Each row was made from one small tree. The marks that hang from a mark follow it in brackets, in the order of their numbers. Every link used is in the known rows. Write each row's tree.
Known rows
K145{K992}: [ 1.48 -0.12 -2.26  0.04  3.02  1.88 -2.93 -1.54  0.02  0.10  2.69  1.70
 -2.00  0.25  0.78 -2.87  2.41 -4.99  1.26 -1.76 -1.61  2.34]
K393{K795{K131}}: [ 2.95  0.36 -0.76  0.62 -1.57 -1.09 -0.01 -1.90  2.20  1.77  2.16 -0.46
 -0.45  1.79 -0.58 -0.45  0.38 -0.89  0.89  0.88 -1.99  0.71]
K145{K992{K393{K569} K832}}: [-2.61  0.80 -2.08  2.29  1.07  1.67 -1.12  0.71 -7.10 -1.28 -0.40 -1.25
 -1.93 -0.32  1.07 -1.83 -0.21  0.12  0.15 -2.68  1.32  1.37]
K256{K795{K131 K393{K569 K992}}}: [ 2.06  0.13 -0.58 -1.40 -0.54 -0.32  2.03  4.54 -0.89 -1.07 -1.53 -0.56
 -0.07 -1.59  0.09 -0.67 -2.64  3.77  1.94  3.15 -0.36 -0.44]
K256{K795{K131{K781} K393{K569 K992}}}: [ 1.59 -1.61  1.91 -2.54 -2.20  1.27 -0.26  4.95 -1.06 -1.37 -1.21  0.09
  0.56 -2.08 -0.82  0.49 -1.50  1.89  2.42  3.87  0.47 -0.89]
K393{K795{K256}}: [ 0.97 -0.36  0.29  2.66  0.30 -2.95  0.12 -1.64  4.35  2.36  0.86  2.30
  0.68  1.94  0.47 -0.87  1.50 -3.92 -1.95  1.36 -0.84  0.22]
K256{K795{K393}}: [ 1.05 -2.27 -1.88 -0.77  1.09 -0.11 -0.26 -0.93  2.55 -1.55  0.11  1.89
 -1.64 -0.23 -0.53 -2.66  0.57 -1.87 -1.19  1.32  2.12 -0.83]
K145{K992{K393{K569{K250}} K832}}: [-4.99  1.98 -0.40  1.22  0.75  2.59  0.22 -0.12 -7.54 -0.96 -0.08 -2.52
 -0.70 -0.18  0.17 -3.51  0.08  0.74 -0.32 -5.12  1.72  0.83]
K250{K569}: [ 0.98  0.96 -1.03  0.46 -0.05  3.85 -1.51 -0.08 -0.37  0.46  1.60  3.46
 -3.83 -1.35 -0.73  0.46  0.52 -2.02  0.70  0.65 -1.96  0.85]
K250{K569{K393{K795{K256}}}}: [ 0.95 -0.50  2.15  3.60 -1.87 -0.80  0.18 -0.61  5.12  0.26  0.29  2.45
 -1.82  0.74  1.66  3.36  1.94 -1.31 -2.21  0.14 -0.80  2.33]
K393{K569{K250} K795{K256} K992{K145}}: [-2.62  2.81  2.21 -0.42  0.52 -0.03  2.82 -0.31 -0.61  1.36 -2.55 -1.11
  3.84  0.12  0.37 -0.40 -1.57  0.44 -1.87 -1.38 -1.51 -1.60]
K795{K131 K256 K393{K569}}: [ 2.68 -0.09  1.50 -0.85 -0.32 -6.07  1.04  3.37  2.04  1.07 -0.01  1.20
  1.47  1.73  1.32  1.26  1.73  0.74  0.44  2.80 -0.15  0.53]
K393{K569 K795}: [ 1.54  0.35 -0.12  1.70 -2.04  0.94  2.72 -0.13  0.69  1.74  0.40  2.88
 -2.03  1.37  0.17  1.40  1.36 -1.25  0.05 -0.21 -0.46  0.41]
K795{K393}: [ 0.98 -2.63 -1.70 -1.25  2.18 -0.83 -0.62 -1.29  1.56  0.70  1.20  2.43
 -0.84  1.35 -0.17 -0.58  2.28 -2.32 -0.60 -0.07  2.51 -0.66]
K569{K250 K393{K992{K145}}}: [-3.43  2.54 -0.23 -4.74  4.00  3.05 -0.76 -2.66 -2.05 -2.21 -0.52 -3.13
  1.64 -2.02 -0.42  0.34 -0.18  2.26  0.57 -5.39  0.00  0.01]
K250{K569{K393{K795{K131}}}}: [ 2.91  0.23  0.99  1.34 -3.75  1.03  0.16 -0.95  2.81 -0.35  1.69 -0.25
 -2.89  0.56  0.66  3.64  0.86  1.86  0.65 -0.33 -1.80  2.61]
K795{K256}: [ 0.49  1.04 -0.17  0.37  2.55 -2.49 -1.72 -0.22  2.14  1.19  1.12  2.63
  0.22  0.09  0.13 -1.14  1.72 -3.44 -0.18  1.40 -1.37  0.84]
K393{K992{K832}}: [-2.12 -0.83 -3.24  0.31  3.12  2.29  0.00  0.28 -3.24  0.92 -0.16  0.43
 -0.03 -1.03 -1.26 -1.80 -2.42  0.00  0.93 -0.55  0.94 -2.56]
K250{K569{K393}}: [ 0.72  0.67 -0.09 -0.05 -0.13  3.23 -1.26 -0.36  0.82 -1.53  1.40  2.26
 -4.30 -1.46  0.31  3.30  1.97  0.12  0.84 -1.56 -0.63  2.50]
K393{K569{K250} K992}: [-2.36  3.30  0.86 -1.87  1.31  3.45  2.71  2.53 -3.76  1.41 -0.12  1.00
  0.03 -1.42 -0.99 -0.87 -0.48  1.36  2.04 -2.33 -1.01 -0.26]
K393{K795}: [ 1.32 -0.82 -1.29  1.61 -0.29  0.67  0.35 -2.74  2.33  1.77  1.53  1.98
 -1.37  1.64 -0.41 -0.51  1.31 -3.09 -0.66 -0.24 -0.15  0.07]
K992{K145 K393 K832}: [-4.19  1.19 -3.68 -1.06  2.71  1.11 -3.19 -4.33 -6.48 -2.16 -1.43 -3.80
  0.41 -1.12 -0.87 -1.49 -2.18  1.06 -1.78 -2.07  1.82 -1.91]

Which tree is each row?
[-1.04  1.79  3.29  1.61 -1.75 -1.88  3.71  0.29  2.37  2.47 -0.02  1.82
  1.16  1.97  0.11 -0.53  1.81 -1.67 -1.89 -0.97 -0.59  0.25]
K393{K569{K250} K795{K256}}
[-2.88 -0.18 -3.36  2.16  2.74  1.58 -3.55 -1.98 -5.42 -1.17  0.70 -2.04
 -1.27 -0.23  0.39 -3.80 -0.27 -1.63 -0.53 -2.78  1.60  0.93]
K145{K992{K393 K832}}
[-5.63  1.93 -0.23  0.35 -1.50  1.90  2.21 -3.80 -6.27 -0.80 -2.68 -4.39
  1.33  0.64 -0.72 -0.83 -2.13  2.95 -3.39 -4.41  2.73 -2.50]
K992{K145 K393{K569{K250} K795} K832}
[-0.48 -1.26  0.28  2.49  0.05 -4.23  1.32  0.51  2.19  0.71 -0.82 -2.90
  3.02  1.16  1.08  1.23 -1.91  3.06 -0.39  0.06  0.34 -0.61]
K569{K393{K795{K131 K256} K992{K832}}}
[ 0.70 -2.07 -0.02 -4.95  0.50  1.47 -3.81 -0.18 -0.62 -2.73 -1.47 -2.97
  2.72 -2.51 -1.31 -1.09 -2.51  0.56  0.90  3.21  0.25 -2.24]
K256{K795{K131{K781} K393{K992{K145}}}}
[-2.55 -1.83 -2.55 -0.17  1.86  1.61  0.73 -3.85 -0.96 -1.56 -2.05 -3.06
  1.36  0.10  0.54  1.86 -2.33  2.10 -1.59 -3.57  2.05 -2.53]
K569{K393{K795 K992{K145 K832}}}
[ 1.87  2.07  1.69  2.04 -1.57 -3.20  2.40  3.75  0.86  2.76 -0.80 -0.13
  2.17  0.68  1.14  1.10 -1.75  1.62  1.12  3.07 -3.12  0.64]
K393{K569 K795{K131 K256} K992}
[ 2.73 -1.20 -1.40 -1.63 -0.11 -1.86 -0.60 -0.10  2.40 -1.54  0.74 -0.61
 -0.51 -0.12 -0.72 -2.64 -0.24  0.38  0.35  2.70  0.38 -0.24]
K256{K795{K131 K393}}
[ 1.76 -0.86 -1.77 -1.47  1.24 -0.59 -0.31  1.89  0.66 -1.02 -0.38 -1.43
  0.58 -1.44 -0.59 -2.77 -2.57  2.12  1.32  3.05 -0.01 -0.94]
K256{K795{K131 K393{K992}}}
[-2.53  1.01 -2.75 -1.88  2.40  2.85  1.24  0.38 -6.08 -0.80 -2.52 -0.88
  0.87 -1.77 -0.32  0.47 -3.58  2.26  0.62 -1.13  0.06 -3.34]
K393{K569 K992{K145 K832}}
[ 2.06  0.31  0.95 -2.19 -1.87  1.72 -3.62  0.15  0.57 -1.75  1.73 -0.24
 -0.88 -2.27 -2.30 -1.62  0.06 -1.67  2.52  2.93 -1.95  0.62]
K256{K795{K131{K781}}}
[ 1.97 -3.06  2.75 -2.15 -0.08 -4.59 -3.71  0.98  3.42  1.00  1.48  1.02
  2.80  1.41 -0.31  0.57  2.74 -2.86  0.38  3.59  0.80 -0.11]
K795{K131{K781} K256 K393}
[ 1.23 -0.77  0.53  2.29 -2.36  2.85  0.42 -1.63  3.12 -0.31  1.02  2.13
 -3.84  0.39  0.65  3.66  1.83 -0.36 -0.99 -1.53 -0.19  1.96]
K250{K569{K393{K795}}}
[ 2.45 -0.11  4.42  0.74 -4.46 -2.88 -0.18  2.17  2.53  2.10  0.63  1.36
  1.66  1.51  0.21  2.45  1.74 -1.84  0.94  3.43 -2.06  0.94]
K393{K569 K795{K131{K781} K256}}
[ 1.39 -1.04 -0.66 -0.48 -0.72  0.02  2.00  1.84  0.84 -1.64 -1.03  2.65
 -2.33 -0.42  0.15 -0.66  0.50 -0.14 -0.53  1.42  1.93 -0.38]
K256{K795{K393{K569}}}
[ 1.36 -2.81  0.60 -2.73 -0.45  1.07 -2.67  2.27  0.46 -1.19 -0.14 -0.73
  1.28 -1.96 -1.45 -1.51 -1.49  0.15  1.85  3.76  0.66 -1.22]
K256{K795{K131{K781} K393{K992}}}
[ 2.13 -2.00  4.01 -1.97 -1.91 -4.43 -1.30  3.72  1.79  0.94  0.31  1.82
  2.15  1.16  0.40  2.55  2.74 -1.09  0.97  3.58  0.50  0.23]
K795{K131{K781} K256 K393{K569}}
[-4.87 -0.85 -0.78 -1.25  1.63  2.53  2.10 -4.70 -1.44 -1.16 -1.70 -4.33
  2.58  0.32 -0.58 -0.02 -2.07  2.72 -2.25 -5.95  2.57 -2.98]
K569{K250 K393{K795 K992{K145 K832}}}
[ 0.82 -0.81  1.25  2.20  0.21 -3.58  0.25 -1.77  5.60  0.42  0.50  1.14
  0.16  1.90  1.60  2.03  2.94 -1.77 -1.82 -0.93  0.38  2.11]
K569{K393{K795{K256}}}
[-0.74  1.37  1.56 -1.08 -0.53  0.46  1.86 -0.93  1.20  0.55  1.22 -3.63
  1.59  0.58 -0.42  0.53 -0.28  3.55  1.42 -3.36 -0.61  1.07]
K569{K250 K393{K795{K131} K992}}
[ 2.86  1.82  2.01  1.92 -2.80 -4.58  2.08  1.87  2.68  2.26  0.33  0.79
  0.93  1.94  1.11  1.22  0.70  0.01  0.29  2.61 -2.77  1.21]
K393{K569 K795{K131 K256}}
[-1.02  2.26  1.49  3.83 -1.62 -2.89  0.65  0.99 -1.04  1.27 -1.48  0.31
  0.13  0.97  1.16  0.93  0.58  0.11 -2.06  1.03  0.05  1.85]
K992{K393{K569 K795{K256}}}
[-2.32 -0.95 -1.52  1.04  1.07  4.25  0.04  1.39 -2.49 -1.24 -0.67  0.73
 -2.49 -2.35 -0.08  2.37 -2.09  2.68  0.69 -1.73  0.90 -0.61]
K250{K569{K393{K992{K832}}}}
